Each row was made from one path, in order. Every step used is in the known rows, and no mark comes twice. Write each row's path.
Known rows
rugit, vebo, gelu: [-0.594  0.486  0.015  1.709 -0.527 -1.707 -2.607 -3.179 -2.180  4.898
 -0.423  4.612  2.076  1.319 -0.011  0.179 -0.226  2.550  0.622  3.199
 -1.174  0.161  0.907  3.382]
gelu, vebo, namevi, fudi, rugit, defa: [-1.341  2.000 -0.147 -0.004 -0.347 -5.283 -5.936 -2.022 -3.392 -0.452
 -4.240  0.498 -2.129 -2.060 -0.061 -2.013  3.161  2.280  1.688  0.919
  0.986  0.140  0.178  2.588]
defa, fudi, rugit: [ 2.952 -0.969  0.200  2.618 -0.149 -0.238 -0.094  2.363  0.477  0.716
 -1.400 -2.717 -1.239 -0.863  2.013  0.469  1.908 -0.584  2.182 -0.588
 -0.707 -0.701  2.796  1.150]
vebo, namevi, defa: [-0.168  1.074  2.615 -1.441  0.386 -1.649 -2.058  0.293 -3.579 -1.522
 -1.392 -0.197 -0.097 -0.677 -0.153  0.254 -0.896 -0.214 -0.086 -2.052
  0.494 -0.149  0.128  0.018]
namevi, fudi, rugit, defa: [ 0.376  1.724 -1.920  0.238 -2.005 -3.541 -4.845 -1.557  1.625  1.068
 -3.896 -1.846 -2.360 -2.841  1.404 -5.029  3.268 -1.382  0.109 -0.772
 -0.162 -0.624  0.369  0.126]
rugit, fudi, defa, namevi, vebo: [ 2.787  0.728 -1.474 -0.853  0.375  1.098 -0.271  1.233  1.695 -0.412
 -3.353 -0.299  4.247  2.866 -0.042 -1.241  2.855  2.485  0.656 -2.487
 -1.101 -0.998  0.137  2.143]
feko, defa, fudi, rugit, vebo: [ 4.471  2.479  0.802  2.722  0.127 -1.090 -1.358  1.740  0.428  1.252
 -0.548  0.068  2.700  1.206  2.031  0.222  2.064 -0.236  1.758  1.509
 -1.682 -0.561 -0.389  4.773]
vebo, namevi, fudi, defa, rugit: [ 1.529  0.500  3.223 -0.347  1.861  0.010 -2.811  1.954 -1.519 -3.399
 -2.372 -3.552 -0.436 -6.340 -1.249 -1.019  1.957  0.866 -0.062 -1.122
 -0.216 -1.049 -0.680  3.302]
fudi, rugit, defa, namevi, vebo: [ 1.089  2.300 -0.179  0.964  0.250 -0.654 -4.402  0.807  0.134  3.108
 -2.439  0.379 -0.898  2.375  0.204 -4.275  3.504  0.348 -0.656 -0.217
  0.146 -1.177  0.252 -0.163]
gelu, vebo: [-1.777  0.659 -0.758  0.363  0.706 -2.705  0.447 -1.496 -1.241 -0.387
 -0.172  1.514  0.244  1.715 -0.484  1.876  0.740  2.662  0.877  2.677
  0.262  1.721 -1.072  2.035]
defa, fudi, rugit, vebo: [ 2.777  0.632  1.276  3.770 -0.045 -1.896 -1.891  1.231  0.032  1.906
 -2.255  0.643  0.521  0.649  2.022  1.006  2.880  1.035  3.217  1.431
 -1.262 -0.361  1.856  3.204]
rugit, vebo, namevi, defa, fudi: [ 1.648  0.851  3.338  0.326 -0.135 -1.795 -2.930  0.823 -2.830 -0.815
 -2.715  1.788  2.948  1.573  0.530  2.183  0.211  2.316  1.598 -1.197
 -1.816 -0.656 -0.179  3.515]
vebo, namevi: [ 0.069 -0.443  2.621 -0.675  1.046  0.713 -1.439  1.175 -3.639 -0.996
 -0.080  0.788  0.075 -0.780 -1.118  1.437 -0.610  0.950  0.648 -0.723
  0.825 -1.174  0.815  0.292]
namevi, vebo, rugit, defa, fudi: [ 1.068 -0.333 -2.146 -0.120 -3.363  0.925 -4.318 -0.294  1.626  4.401
 -0.657  2.028  2.980  3.019  0.052 -2.236 -1.825  4.570 -1.497  0.094
 -4.374 -3.452 -0.134  2.603]
vebo, gelu: [-0.536 -1.188 -1.364  0.337 -0.571 -0.135 -0.793 -1.923 -1.810  3.766
  0.396  1.278  0.211 -0.409  0.103 -0.522 -1.236  1.231 -0.442  1.352
 -0.680  0.025  1.874  1.348]
gelu, vebo, namevi, defa, rugit, fudi: [-1.223  0.667  2.045 -0.456  1.558 -5.191 -2.795 -1.453 -4.750 -2.205
 -3.117 -1.357  2.610 -0.963 -3.743  2.285  4.177  4.161  3.082  0.465
  0.086  2.778  0.424  2.172]
gelu, vebo, namevi: [-1.673  0.244  1.670 -0.228  1.836 -1.920 -1.039 -0.517 -4.912 -1.516
 -0.322  2.409  0.165  0.973 -1.578  2.948 -0.184  3.642  1.587  1.884
  1.260  0.692 -0.243  2.389]
defa, rugit, vebo, namevi: [ 0.154  1.037  5.600  1.885  2.617 -0.747 -4.156  0.502 -4.630  0.024
 -0.399  1.927  1.606 -1.715 -3.434  2.036  2.636  2.967  1.842  2.591
  0.262 -0.312 -0.622  2.981]
rugit, fudi, defa, namevi: [ 2.640 -1.450 -1.367 -0.026  1.304 -0.227  0.681  1.409 -0.069 -2.272
 -4.218 -2.602  3.413  1.412  0.529 -0.656  2.832  1.528  1.388 -4.183
 -2.189  1.049  1.520  1.651]
gelu, vebo, namevi, fudi: [-2.180  0.975  1.488 -2.363  0.364 -2.214 -2.098 -1.038 -2.368 -2.344
 -1.067  2.329  0.767 -0.751 -1.671  1.897  1.421  2.590 -0.346  0.874
  2.727  0.445 -1.160  2.493]
feko, defa, namevi: [ 1.834  1.047  0.721 -1.896  1.864  1.866  1.040  2.480 -0.313 -1.581
  1.526 -0.865  3.488  2.459 -0.619 -0.721  0.942 -1.356 -3.105 -2.133
  0.393  0.834 -1.832  0.727]
rugit, fudi: [ 0.656 -0.814 -1.693 -0.404 -1.186 -0.986 -0.180 -1.011  0.468  0.072
 -1.915 -0.390  3.006  0.716 -0.926  0.413  2.268  1.326  2.121 -1.482
 -0.537  0.227  1.360  0.057]
gelu, vebo, namevi, fudi, rugit: [-1.287  2.178  2.148 -0.423  1.044 -3.862 -2.981 -0.328 -3.084 -1.197
 -1.924  1.172 -1.605 -2.316 -0.533  0.918  3.185  0.939  0.981  1.577
  3.902  0.407  0.936  2.215]
defa, rugit: [ 0.237 -0.166  1.944  1.203  1.577  0.057 -0.961  0.815 -0.554 -0.032
  0.608 -2.310 -0.336 -2.465 -2.186  0.039  2.276  0.428  0.222  1.427
 -0.222  0.798 -0.269  0.191]
feko, defa, rugit, vebo, gelu: [ 1.132  2.204  1.255  1.697  1.011 -0.997 -2.760 -1.917 -2.404  4.075
  1.808  1.839  3.665 -0.867 -2.195 -0.690  1.298  1.822 -0.605  4.628
 -1.773  1.075 -1.781  5.335]
feko, defa, fudi, rugit: [ 4.586  0.903 -0.215  1.327 -0.149  0.377  0.374  2.955  0.801  0.116
  0.138 -3.410  0.966 -0.372  2.247 -0.408  1.095 -1.619  0.806 -0.545
 -1.152 -0.493  0.577  2.544]
feko, defa: [ 1.653  1.895 -0.599 -1.082  0.149  0.684  0.592  0.575  0.412 -0.774
  1.672 -0.699  2.128  0.564  0.164 -1.008 -0.997 -1.060 -1.365 -0.063
 -0.367 -0.102 -2.138  1.677]
namevi, defa, fudi: [ 1.609 -0.400 -0.305 -0.176 -1.453 -1.048  0.267  0.924  1.396 -1.087
 -2.008 -2.483  0.930  0.782  1.693  0.132 -0.027  0.006 -0.151 -2.377
 -2.095  0.366  0.179  0.748]

Which path is each row?
[-0.750 -0.321 -2.913  0.517  0.069 -4.188 -0.696 -1.864 -1.707  0.261
 -2.786  0.665  3.894  1.233  0.467  0.759 -0.193  5.750  2.167  0.553
 -3.264  1.315  1.644  5.135]  gelu, vebo, rugit, fudi, defa
[-0.408  2.070  3.536 -1.451 -0.251 -1.168 -4.215 -0.692 -1.729 -0.711
 -1.532  4.245  2.596 -0.728 -1.444  0.745  1.690  1.388 -0.087  0.337
  1.990 -1.388 -1.366  2.628]  rugit, vebo, namevi, fudi
[-3.263  0.145 -1.461 -2.665 -0.489 -3.715 -4.557 -1.896 -0.925  0.705
 -1.842  2.548  2.837  2.722 -1.507 -2.497  2.074  4.152 -3.928 -0.758
 -0.790  1.597 -0.872  2.174]  gelu, vebo, rugit, defa, namevi, fudi
[ 1.905  1.181  0.341  3.500 -1.211 -4.544 -3.291 -1.509 -1.575  4.907
 -3.160  0.975  0.447  0.442  2.930 -0.530  1.626  0.796  1.913  1.652
 -2.180  0.563  3.134  3.968]  namevi, defa, fudi, rugit, vebo, gelu
[ 0.217  1.699  0.827  3.502  0.182 -3.340 -3.382 -2.397 -2.876  6.074
 -1.355  3.402 -0.495 -0.435  1.074 -0.845  1.682  0.987  1.908  3.899
 -0.100  0.424  3.128  3.354]  fudi, rugit, vebo, gelu
[ 1.900 -0.010  0.824  2.494  2.295 -0.377 -0.407  1.333 -0.393 -1.555
 -1.404 -4.561 -1.097 -3.966  0.038 -0.982  1.173  0.910  1.077  0.618
 -2.808  0.552 -0.669  2.855]  fudi, defa, rugit
[-0.372 -1.296 -1.741 -0.228  1.736 -2.945 -0.304  0.022 -2.492 -0.566
 -2.940  0.522  5.098  3.444 -0.228  0.973  1.762  5.752  0.380 -1.699
 -2.472  2.189  1.980  4.220]  gelu, vebo, rugit, fudi, defa, namevi
[ 1.595  0.395 -0.992  0.050  0.946  1.830 -0.653  0.266 -0.503  3.378
 -1.102  1.271  1.468  1.935  0.810 -2.026 -0.570  2.360 -2.067  0.296
 -1.388 -1.158  0.517  3.375]  fudi, defa, namevi, vebo, gelu
[ 0.666  0.004  2.976 -0.816  0.659 -2.641 -3.231  0.151 -3.777 -1.622
 -2.966 -2.821  2.352 -2.635 -3.267  0.609  3.500  1.520  2.219 -2.119
 -0.189  0.863  1.366  0.149]  vebo, namevi, defa, rugit, fudi
[ 0.728  0.940 -1.590  2.547 -0.644 -3.058 -3.727 -0.783 -0.891  1.964
 -3.059 -1.974 -2.893 -1.250  1.633 -3.783  1.898 -0.281  1.928  0.054
 -1.891 -0.170  1.269  0.168]  fudi, rugit, defa
[ 0.755  1.195 -1.447  1.383 -0.395 -0.788 -5.041 -1.159 -1.574  6.672
 -2.239  1.587 -0.635  2.158  0.170 -4.903  2.348  1.484 -1.109  0.900
 -0.650 -1.119  2.101  0.990]  fudi, rugit, defa, namevi, vebo, gelu
[ 0.383  1.403 -1.003 -1.005 -0.384  0.879 -3.249 -0.100  0.831  1.781
 -1.740  1.606  1.366  3.933 -1.106 -3.363  1.715  1.925 -1.972 -0.804
 -0.977 -1.246 -1.843 -0.041]  rugit, defa, namevi, vebo
[ 1.412  0.709  1.229 -1.658  0.325  0.258 -1.919  1.069 -0.953 -3.413
 -2.805 -1.250 -0.105 -3.741  0.864 -0.880 -0.310  0.417 -0.222 -2.309
  0.060 -1.748 -0.442  2.983]  vebo, namevi, fudi, defa
[-0.199  1.089  2.336  0.055  2.659 -2.518 -2.373  0.210 -2.828 -3.865
 -2.639 -2.225 -0.298 -4.654 -1.722  0.667  2.720  3.480  0.843  1.697
  0.074  0.744 -1.984  5.297]  gelu, vebo, namevi, fudi, defa, rugit
[-0.356 -0.066 -1.281 -2.439 -0.913 -0.858 -3.463 -0.400  1.525 -1.146
 -3.169 -0.587  1.263  0.843 -0.469 -4.008  3.173  0.144 -3.012 -3.438
 -0.454  0.455 -1.506 -0.398]  rugit, defa, namevi, fudi
[ 3.702 -0.009 -1.167 -0.560 -0.819  2.016  1.341  2.255  1.635 -1.119
  0.915 -2.064  3.382  1.349  1.005  0.436 -0.736 -0.108 -0.692 -1.122
 -2.266 -0.589 -1.661  2.849]  feko, defa, fudi
[ 2.218 -0.313  0.189  4.238 -0.742 -2.026 -2.679 -0.861 -1.638  5.477
 -1.907  1.953  0.992  0.495  2.055  0.615  1.707  2.004  2.635  2.754
 -2.012 -0.382  3.654  4.659]  defa, fudi, rugit, vebo, gelu
[ 0.986  0.025 -0.452  1.644  1.062 -1.949 -3.360  0.902 -1.771  0.952
 -3.357 -2.152 -1.605  0.790  0.984 -3.696  3.700 -0.388  0.126 -2.086
 -0.834  0.736  1.686 -0.686]  fudi, rugit, defa, namevi
[ 0.910  1.334  0.572  1.891  0.502 -2.627 -4.050 -2.424 -0.090  2.323
 -2.608  0.320  1.477 -4.320 -0.250 -2.241  2.451  2.477 -0.310  3.220
 -2.441  0.374 -0.809  6.368]  namevi, fudi, defa, rugit, vebo, gelu
[ 3.884  1.416 -0.522  3.261 -0.641 -1.303 -2.134 -0.236 -1.443  4.985
 -0.271  1.244  2.982  0.983  2.146 -0.325  0.909  0.960  1.129  2.610
 -2.314 -0.344  1.524  6.102]  feko, defa, fudi, rugit, vebo, gelu
[ 2.747  0.233  2.997  1.186  0.111 -1.934 -2.167  2.786 -3.006 -0.840
 -2.925 -2.869 -1.210 -1.617  1.898  0.768  1.069 -0.665  2.031 -2.609
 -0.135 -0.607  3.097  1.047]  vebo, namevi, defa, fudi, rugit
[ 0.700  0.909  1.889 -0.908  0.975 -1.028 -1.712  2.060  0.898 -0.639
 -1.743 -1.228 -0.564 -1.263  0.397 -1.979  5.200 -2.805 -2.171 -2.570
  3.692  0.656  1.548 -1.074]  defa, namevi, fudi, rugit
[ 1.455  1.878  0.561 -4.088  0.465  1.250 -0.219  1.769  1.981 -2.532
  0.723 -0.777  4.026  0.842 -0.749 -1.883  2.553 -2.394 -4.922 -3.001
  2.150  0.581 -2.672  0.847]  feko, defa, namevi, fudi
[ 0.966 -1.110  0.274  0.642  0.210 -0.925 -1.211 -0.383 -0.101 -0.001
 -1.360 -2.616  2.494 -1.898 -3.343  0.345  4.521  1.609  2.283 -0.199
 -0.777  0.991  1.085  0.193]  defa, rugit, fudi
[ 2.385  2.815  1.139 -2.063  1.185 -0.223 -1.145  2.549  1.373 -1.244
 -0.201 -2.024  1.595 -0.754  0.491 -2.896  4.224 -3.944 -3.517 -2.399
  3.311  0.618 -0.611  0.500]  feko, defa, namevi, fudi, rugit
[ 0.760 -2.492 -2.223  0.560 -2.600 -0.349 -3.286  0.008 -0.216  2.440
 -1.363 -0.455  2.290  1.427  0.764 -1.684 -1.667  3.831 -0.576 -1.626
 -5.237 -1.452  1.217  2.211]  vebo, rugit, defa, fudi
[-3.073  0.291 -0.120 -0.193  0.425 -2.771 -0.969 -1.495 -2.537  1.815
  1.215  3.054  1.528  1.922 -0.855  1.506 -1.046  4.189 -0.998  2.700
 -0.217  1.280  0.391  2.556]  gelu, vebo, rugit
[-0.226  0.295 -2.148 -0.559 -1.033  0.773 -4.267 -1.904 -0.933  5.409
 -1.364  2.828  1.730  3.647 -1.153 -3.975  0.424  3.117 -2.613  0.396
 -1.818 -1.190 -0.019  1.246]  rugit, defa, namevi, vebo, gelu
[ 1.806 -0.528  0.274  0.563  2.468  0.752  0.803  2.520 -0.546 -2.342
 -2.206 -2.392  0.667  0.620  1.603 -0.963  0.798  0.290 -0.710 -2.840
 -1.625  0.759  0.114  1.701]  fudi, defa, namevi
[ 1.825  1.244  4.458  3.012  3.496 -1.186 -3.727  1.280 -4.438 -1.302
 -2.222 -0.316  0.766 -3.046 -1.166  0.936  1.518  3.359  2.823  1.809
 -2.409 -0.452 -0.912  5.338]  fudi, defa, rugit, vebo, namevi
[ 1.508  1.794 -0.212 -3.757 -0.507  2.085 -1.563  1.170  0.713  2.661
  1.794  2.983  8.563  5.188 -2.827 -1.326  1.278  1.986 -3.775 -1.691
  0.477 -1.366 -0.328  1.750]  feko, defa, namevi, vebo, rugit, fudi
[ 1.725  2.725  5.099  0.727  2.822 -0.043 -3.734  1.024 -4.370 -0.671
  1.384  1.039  3.685 -1.291 -3.135  1.002  1.774  1.754  0.415  2.692
 -0.247 -0.242 -2.860  4.454]  feko, defa, rugit, vebo, namevi
[ 1.809 -0.916  2.299 -0.796 -0.455 -0.291 -1.277  2.066 -2.360 -1.960
 -2.018 -1.639  1.223 -0.004  0.614  1.611 -0.764  1.045  0.420 -3.119
 -1.142 -0.617  0.900  1.283]  vebo, namevi, defa, fudi
[-0.474 -1.338 -0.987 -1.129 -1.606 -1.002 -1.731 -0.893 -0.769  2.209
 -0.486  1.309  4.545  1.030 -1.394  0.128  0.398  2.605  0.178 -1.459
 -1.036 -0.304  2.912  0.480]  vebo, rugit, fudi
[ 2.475  0.739 -0.277 -0.474  0.410 -0.134 -0.800  0.337  0.281 -0.677
  0.180 -3.214  4.485 -1.409 -3.021 -0.611  3.620  0.428  0.847 -0.197
 -1.135  0.907 -1.111  1.757]  feko, defa, rugit, fudi
[ 1.259  0.595  0.714  4.037  1.869 -2.126 -2.794 -1.893 -2.564  3.146
 -1.807  0.019  0.781 -2.649  0.050 -0.997  0.931  3.496  1.605  3.976
 -3.948  0.740  0.192  6.295]  fudi, defa, rugit, vebo, gelu
[-0.088  0.798 -0.902 -1.858 -2.381  0.160 -2.652 -1.410  1.151  4.156
  0.227  3.832  5.185  2.466 -2.183 -0.405  0.266  3.458 -0.740  0.448
 -0.049 -2.127  1.700  0.982]  namevi, vebo, rugit, fudi
[ 2.389 -0.397 -2.660 -0.524 -0.198  0.959 -0.934 -0.754  0.124  3.267
 -2.933  0.994  4.448  2.572 -0.172 -1.693  1.574  3.608 -0.032 -1.205
 -1.961 -0.915  2.064  3.525]  rugit, fudi, defa, namevi, vebo, gelu
[-0.028  1.148  3.737  0.665  1.118 -0.649 -3.072 -0.020 -4.080  0.247
 -0.744  4.228  1.948  0.884 -1.173  1.913  0.172  2.300  1.815  1.154
  0.326 -0.976 -0.295  2.701]  rugit, vebo, namevi
[ 0.117  1.339  3.012  2.440  1.795 -1.565 -2.632 -0.577 -0.975  1.173
 -0.158  1.103  1.479 -1.049 -2.298  0.727  3.307  1.821  1.194  3.304
 -0.733  0.797 -1.470  2.424]  defa, rugit, vebo
[ 1.346  3.623  4.742 -1.464  1.466 -0.437 -4.620  0.467 -1.764 -1.398
  0.538  1.268  4.265 -2.850 -3.609 -0.172  3.262  0.584 -1.444  1.741
  1.414 -0.585 -3.756  4.484]  feko, defa, rugit, vebo, namevi, fudi
[ 0.447  1.383  0.742 -0.408 -1.181 -2.696 -6.413 -0.291 -2.125  0.121
 -3.935 -1.157 -2.224 -3.682  0.328 -3.638  2.568 -0.545  0.672 -1.555
  0.836 -1.653  1.209  0.666]  vebo, namevi, fudi, rugit, defa
[ 1.751 -1.987 -2.866  1.098 -2.309 -0.287 -2.028 -0.023  0.981  0.267
 -2.843 -2.186  0.602  1.226  1.336 -1.585  0.002  2.352  1.292 -1.597
 -4.794 -0.860 -0.194  1.669]  rugit, defa, fudi
[ 4.433  2.073  3.282  1.969  1.070 -0.205 -2.755  2.889 -3.200  0.225
 -0.472  0.810  2.985  0.379  1.180  1.480  1.292  0.686  2.470  0.715
 -0.725 -1.598  0.304  5.336]  feko, defa, fudi, rugit, vebo, namevi
[ 0.056  1.460  1.683  0.759  0.579 -2.678 -4.194 -1.135 -1.130  4.119
 -2.116  3.283  1.412  0.038  0.177 -2.017  4.921 -0.279 -1.636  0.796
  2.403  0.919  2.401  2.603]  defa, namevi, fudi, rugit, vebo, gelu
[-0.169  2.930  3.386  1.677  1.185 -4.151 -3.278 -1.325 -0.852  0.542
 -1.432  0.123  1.204 -0.906 -1.433 -0.420  3.132  0.749  0.464  2.072
 -1.108  1.868 -1.973  1.994]  namevi, defa, rugit, vebo
[ 2.285  1.557  0.305 -0.122  1.772  1.909 -0.080  2.198  1.353 -0.256
 -1.458 -0.079  1.414  2.223  0.750 -1.532  0.627  1.085 -1.668 -0.861
 -0.710 -1.192 -1.243  2.105]  fudi, defa, namevi, vebo
